Each row was made from one path, in order. Every step used is in the known rows, and no mark comes twice. Write each row's path.
(in the rows, 128 means zero)
Known rows:
Z-S: [145  82 106  99 168 123 135 139 169 129 138 135  91 127 114 137 120 128
 163  75 125  90 133 163 151 143 118 121  94 136 108 112 143 140 145 111]
K-F-V: [199 160 139 126 178  98 179  75 118 125  96 139 122 139 166 167 119 136
 104 145  81 127  75 131 148 138 137 158 183 167 169 123 180 134 110 134]
G-H: [134 123 138 120 142 103 128 121 153 166  93 148 150 175 217 156 134 113
 172 127  93  74 130 125 134 110 126 150 125 159 111 116 125 123 114  94]
M-Z-S: [162  77  78 133 134  96 110 160 153 148 150 133 120 141 102 116 119 115
 160  93 141 113 141 152 109 165 140 135  62 130  92 131 118 123 147 133]
W-S-Z-H-G: [158 143 157  81 139 118 118 128 114 108 102 144 143 153 131 105 102 113
 183  87 108  91 123 151 140 118 155 113  93 118 116 130  98  92 126 120]
W-S-Z-R: [174 119 121 131 178  86  64 131 143 120 114 126 145 122 116 143 126 110
 179 105  83 129 116 118  75 146 130 123 117  77 110 112 103  98 130 144]
M-Z-K-F-L: [166 134 130 130  93  80 118 123  84 114 139 141 116 133  64 146 143 132
  92 163 133 128 144  91 161 148 126 163 144 159 116 151 139 153 112 123]
V-F-P: [164 167 133 131 179 168 166  78 117 127 108 121 127 134 168 125 119 120
  96  93 104 141 116 165 138 146  97 114  95 109 139 122 150 157  95 137]
V-F-L: [133 159 185  95 165 142 141  70 117 152 103 135 119 150 162 151 142 116
  98 143 104 131  93 138 171 159  84 136 127 110 143 117 123 163 119  74]
W-S-Z-K-F-P: [227 176 101 132 149  92 106 115  99  57 133 110 115 102  59 130 125 130
 131  90 113  97 178 125 188  99 123 126 132 129 135 140 147 132  80 187]
L-F-K-Z: [155 182 149 124  57 130 124 126 117 120 123 101 131 134 142 159 181 178
 107 109 177 103 138 153 131 106 142 137 151 117 167 148 131 130 104 165]
M-Z-R-T-L-F: [ 93  81 100 182 101 155 146 168 119 139 165  95 151 119 109  74 182 148
 111 248 124 196  84 115 105 146 152 161 151 126 108 131  92 126 196 174]
Z-R-T: [ 78  74 103 151 181 155 142 122 143 131 149 137 124 118 142 115  90 116
 161 138  94 170 108  85  69 138 139 121 154 115  94 107 113 126 159 141]
M-Z: [145 103  93 159 111  93 119 134 142 160 129 146 156 157 157 132 121 101
 156 131 103 144 108 106  55 160 128 151  64 132  94 129 132 123 130 134]
F-K-Z: [143 152 141 132  90 133 115 109 108 105 131 124 126 123 164 152 138 126
 121  72 155 113 171 119  74 131 122 117 134 107 131 135 137 123 121 150]
R-T-L-F-V: [120 121 112 134 121 167 218  98 130 143 144  84 131 111 156  99 144 167
  92 237  92 155  47 129 196 117 138 154 198 153 164 106 143 126 164 132]
H-G: [156 107 144 111 148 161 171 112 121 137  96 149 104 155 171 164 104 104
 147 133  95 124  88 146 114 143 113 113  72 118 116 116 145 146 131  86]
T-R-Z: [ 90  85  88 171 125 124 135 158 154 184 103 129 128 121 114 102 120  60
 134 175  49 182 117 120 107 109 121 106  81 129 123 116 100 133 139  84]
L-F: [136 133 126 118 119 114 151 130 165 161 108 124 137 156 146 163 166 164
 137 149 119 114  69 153 153 113 121 159 114 142 147 124 155 146 109 121]
W-S-Z: [169 127 110 130 151  80  83 119 157 132 118 128 145 140 133 137 120  96
 195 103  85 105 121 116 105 126 116 135  87 101 122 115 119 108 124 128]
P-F: [119 136 136  86 152 139 148 138 132 157 116 162 129 161 169 162 151 132
 152 149 126 149 130 114 128 138  99 128  65 151 113 114 185 153 109  82]
R-T-L-F: [ 74  99 122 148 110 170 193 136 140 136 158  98 126 126 138  89 177 148
 119 223 112 155  79 128 179 107 115 160 156 151 134 114 132 151 185 134]
Z-K: [132  96  96 124 142 101 136 118 152 132 144 150 106 112  92 159  93 129
 117  69 120  86 111 114 143 131  95 130  84 140  98 121 152 144 104  80]
T-L-F-K-Z: [149 163 164 133  40 161 138 131  86  99 133  80 127 111 138 130 232 165
  65 162 175 116 139 161 155 118 113 143 167 114 162 136 136 137 153 163]
Z-S-W: [184  62 131 130 142 107 119 152 151 144 159 145  85 128 119 145  99 125
 169  93 147 103 125 126 163 152 126 122 101 140 161 117 101 132 131 110]
F-K-Z-R-T-L: [ 89 111 141 167 102 197 133 124  71  68 174  94 112  73 132  83 153 120
  90 148 155 172 177  92  62 143 129 105 205  91 110 120 100 118 201 181]
V-F-K: [129 188 154 138 161 158 141  55 114 125 131 128 122 135 186 129 129 150
  68  90 151 119  87 156 127 150  95 123 110  98 131 125 112 142 109 102]
W-S-Z-K-F: [195 153 120 136 163  51  93 121 124  80 142 137 109 118  37 147 129 126
 138  92 113  69 143 123 180 102 117 160 117 142 134 150 128 135 103 132]
R-Z: [115 105 115 170 118 109 145 138 182 164 129 145 135 152 135 109  90 106
 176 136  87 171 119 108 106 126 102 117  95 153 114 108 134 133 120 105]
S-Z-H: [ 71 137 127  78 124  73 104 154 149 151 132 160 169 158 134 117  94 110
 170  63 123 121 124 105 101 125 135 151 122 142 128 135 125 111 116 101]
G-H-Z-K: [119 114 121 108 146  66 103 123 142 155  79 147 153 162 143 151  67 143
 139 118 126  29 160 135 146 100 139 120  99 173 124 130 132 117  62  65]
W-S-Z-K: [171 120  91 124 142  69  76 127 153 118 147 133 121 108  60 150  92 115
 157  65 108  71 135 109 153 118 108 131  72 108 107 127 112 113  95 105]
M-Z-H-G: [136 112 135 112 102 133 152 145  99 140 112 163 154 169 160  97 100 113
 145 111 128 132 108 141  87 154 170 131  65 146  88 144 113 110 134 119]
S-Z-M: [ 92 121 118 105 150 122  65 145 181 158 114 148 137 131 129 161  77  84
 152 133 132 153 100 126 118 141 119 132 126  90 150 138 127 116 143 108]
R-T: [ 76  88  96 148 156 143 166 111 154 143 156 139 126 138 160 112  85  99
 178 137  93 146 111  84 100 117 123 137 123 143 106 111 133 132 154 122]
V-F: [137 147 154 134 192 134 147  81 140 154 116 150 123 150 152 146 121 112
 106  96 106 115  79 158 140 146  92 148  79 118 139 133 126 159 114  86]
L-F-K: [132 175 131 127  92 141 147  99 141 129 127 100 136 142 178 143 172 205
 103 138 155 118  75 159 150 118 126 133 144 123 138 119 136 135 107 139]

Write each row's path:
[122 102 102 151 184 111  86 127 145 117 152 118 140 115 109 101  88 102
 210 134  86 153 127  82  74 126 151 123 143  87 105 112  73  95 155 162] -> W-S-Z-R-T
[ 97 103 125 162 135 150 114 141 204 169 118 146 119 127 129 112  79  95
 149 164 120 189 108 141 139 127 118  99 123 134 125 120 124 112 145 119] -> R-Z-M
[137 181 159  91  91 157 119 132  81 116 133 140 124 140 158 161 168 141
 121 112 187 137 200 115 109 132 120 104 103 123 137 134 165 135  99 128] -> P-F-K-Z
[ 95  69  78 183 150 130 121 144 135 146 159 135 151 131 134  92  90 106
 165 157 103 194 115  71  24 161 164 136 120 115  77 127  88 110 163 169] -> M-Z-R-T
[114  97 101 121 151  85 118 115 148 138 104 145 135 130  90 147  54 138
 120  97 128  70 130 128 115 127 113 105  73 149 120 127 163 134  75  83] -> H-Z-K
[141 123 179  80 107 150 155 149  92 111  97 160 125 151 122 134 120  95
 153  59 143  96 164 150 117 121 162 119 104 142 135 154 131 118 125 122] -> K-Z-H-G
[ 45  96 108 140 114 121 143 168 147 179 109 145 146 123 112  54 119  78
 131 135  72 163 128 129 120  95 152 105 105 161 107 126  90 112 136  92] -> T-R-Z-H
[ 77 118 135 140 112 104 148 150 170 155 139 157 152 155 135  66  89 124
 175  99 110 154 134 118 126 112 132 122 118 186 102 117 121 107 119 111] -> R-Z-H
[161 152 106 118 110 153 168 125 145 141 102  95 142 141 166 144 162 174
 129 148 115 144 104 162 158 112 128 124 132 133 146 111 177 143  92 170] -> L-F-P
[103  61  76 147 145 124 125 182 164 166 125 117  88 102  58  85 115  70
 139 139  84 148 150 166 161 116 134  93  77 132 118 116  87 136 157  87] -> T-R-Z-S
[ 82  87 126 153 137 180 173 145 128 124 149  92 125 105 122  92 181 159
 105 225 114 171  74 125 145 123 127 146 184 126 124 110 119 142 190 147] -> Z-R-T-L-F
[130 138 130 100 141  75  88 130 145 127 124 144 165 141 132  95 121 117
 190  67 109  92 132 128 126 109 145 137 115 132 107 121 108  86 121 137] -> W-S-Z-H
[105 162 160 101  81 129 120 118  96 105 137 136 147 126 156 107 140 144
 123  33 183  94 181 129  89 118 151 119 161 136 119 140 120  97 114 156] -> F-K-Z-H
[104 126 153 110 169 119  79 122 175 174  40 149 163 168 201 147  74 116
 151 189 135  80 135 171 131 110 161 105 147 149 147 133 128  92 112 106] -> G-H-Z-M
[116 117 160  78 140 157 178 122 114 129 101 163 124 157 164 118 104 122
 141  91 121 105 100 154 128 131 142 113  99 149 108 122 138 124 127  94] -> Z-H-G
[ 80 140 153 145  68 231 136 134 113  96 158  79 105  75 118  91 177 148
  70 219 206 154 131 157 186 103 149 120 223 107 164 149 100 114 203 191] -> R-T-L-F-K-Z-M
[106 108 110 128 103  93 122 146 137 155 133 161 177 158 148  85 118 120
 151  90 129 126 118 114  76 144 155 153  89 161  80 139 121 101 127 141] -> M-Z-H
[113  92  93 166 113  93 139 145 176 148 160 145 113 121  63 118  70 125
 140  96 113 131 134 105 158 118  94 116  80 161 103 116 131 135  95  78] -> R-Z-K
[ 90 153 148 111 126 190 124 140  68 104 164 128 118 113 141 122 134 145
 134 138 190 188 206  80  71 130 154  90 159 107 119 132 123 123 131 158] -> P-F-K-Z-R-T
[175 170 133 124 155  92 133 116  91 100  71 123 144 156 134 134  94 157
 110 143 133  56 207 152 180  78 154 115 158 195 151 142 169 135  45 146] -> G-H-Z-K-F-P
[140 131  78 179 124 137 159 155  97 118 118 112  94  83  39  90 124  93
  67 159  81 176 175 135 181  79 130  95 124 158 136 140 132 158  98 139] -> T-R-Z-K-F-P
[175 120  98 166 128  70 128 138 109 113 153 154 118 133  60 145 130 129
  97 119 136 108 129 113 129 141 131 174  92 168 108 162 140 150 108 136] -> M-Z-K-F
[163 128 128 105 108 136 102 133 119  87 151 110  87 105 103 133 139 137
 127  35 188  78 200 166 131 136 135 105 133 108 131 133 122 124 137 153] -> F-K-Z-S
[ 97  67 140 158 134 172 140 153  96  99 156 114 115  88 102  99 150  77
 128 158 113 164 169  87  70 142 126 133 172 107 119 126 115 131 206 164] -> K-Z-R-T-L
[135 145 164  98 140  75 122 100  94 108  88 135 116 138  79 156 104 150
  96 169 130  97 156 114 171 122 116 122 162 171 152 138 172 159  83 102] -> H-Z-K-F-L
[122 180 170  85 106 197  90 133 106 123 117 145 110 110 148 163 147 130
  97 143 220 154 187 150 138 135 134  84 136 104 148 148 154 118 130 138] -> P-F-K-Z-M
[ 55 150 123 143  98 164 116 149 107 107 176  68 147 102 129  81 161 181
  92 211 156 192  96 104 131 128 131 138 214  84 147 120  82 127 178 150] -> S-Z-R-T-L-F-K
[132 162 151  84 114  64  99 132 104 108 138 136 113 132  52 176 121 123
 117 135 129 124 150  76 196 126 100 165 171 142 165 146 141 165  98  85] -> S-Z-K-F-L
[131 156 173 124  61 204 110 132 115 102 122  85 114  84 127 133 214 158
  40 194 211 130 125 193 187 120 129 121 196  93 174 149 127 120 177 175] -> T-L-F-K-Z-M
[154 130 122 122 165 119  57 121 181 138 106 134 130 114 123 144 105  89
 172 136 117 122 108 147 139 125 131 114 119  82 133 130 108  89 149 143] -> W-S-Z-M
[ 96 148 145 154  53 188 164 128  92  96 174  71 124 105 133  87 195 159
  92 188 176 140 148 123 153  98 132 144 195 125 155 140 113 134 176 177] -> R-T-L-F-K-Z
[116 179 140  95 123 158 143 108 109 131 132 139 128 144 202 143 153 167
 118 140 167 153 137 119 120 142 100 100  95 132 108 106 172 141 105 100] -> P-F-K
[155 168 158 122  87 140 103 138 107 107 118  96 131 117 127 166 190 190
  97 115 180 126 129 154  97 125 160 125 182  89 155 143 115 121 107 179] -> L-F-K-Z-R
[102  82 122 150 145 145 119 148 124 119 147 135 120 113 108 131  99  93
 174 106 118 160 169  82  50 131 157 128 159 109 124 139 105 122 156 166] -> K-Z-R-T
[124 153 142 136  78 170 162 110 116 113 134  81 128 116 176 112 218 190
  57 191 153 127  78 164 172 130  95 139 159 122 135 108 147 140 156 132] -> T-L-F-K
[151 180 181 137 156 155 100  90  81  97 122 124 118 109 125 149 144 134
  62  60 171 126 143 156  80 160 125 112 143  66 148 150  87 131 113 142] -> V-F-K-Z-R
[113 117 116 115 161  93  75 154 152 146 117 143 150 136 122 164  96 107
 164 103 100 159 110  97  56 158 122 137 124  84 132 123 122 125 124 112] -> S-Z-R
[149 153 172 137  66 169 120 147  76  89 127  77 127  91 119 133 233 184
  52 161 175 138 135 162 120 135 127 126 195  89 150 129 123 129 160 174] -> T-L-F-K-Z-R
[112 116  89 105 128  69  92 148 154 139 153 148 130 124  64 165  69 109
 141  63 124 102 126  89 138 131  98 147  82 116 130 136 132 141  89  71] -> S-Z-K
[199 152 113 118 170  90 177  82 113 107 126 141 101 105  94 170  98 153
  68 108 103  88  90 125 196 132 131 151 166 175 154 132 176 142  85 110] -> Z-K-F-V
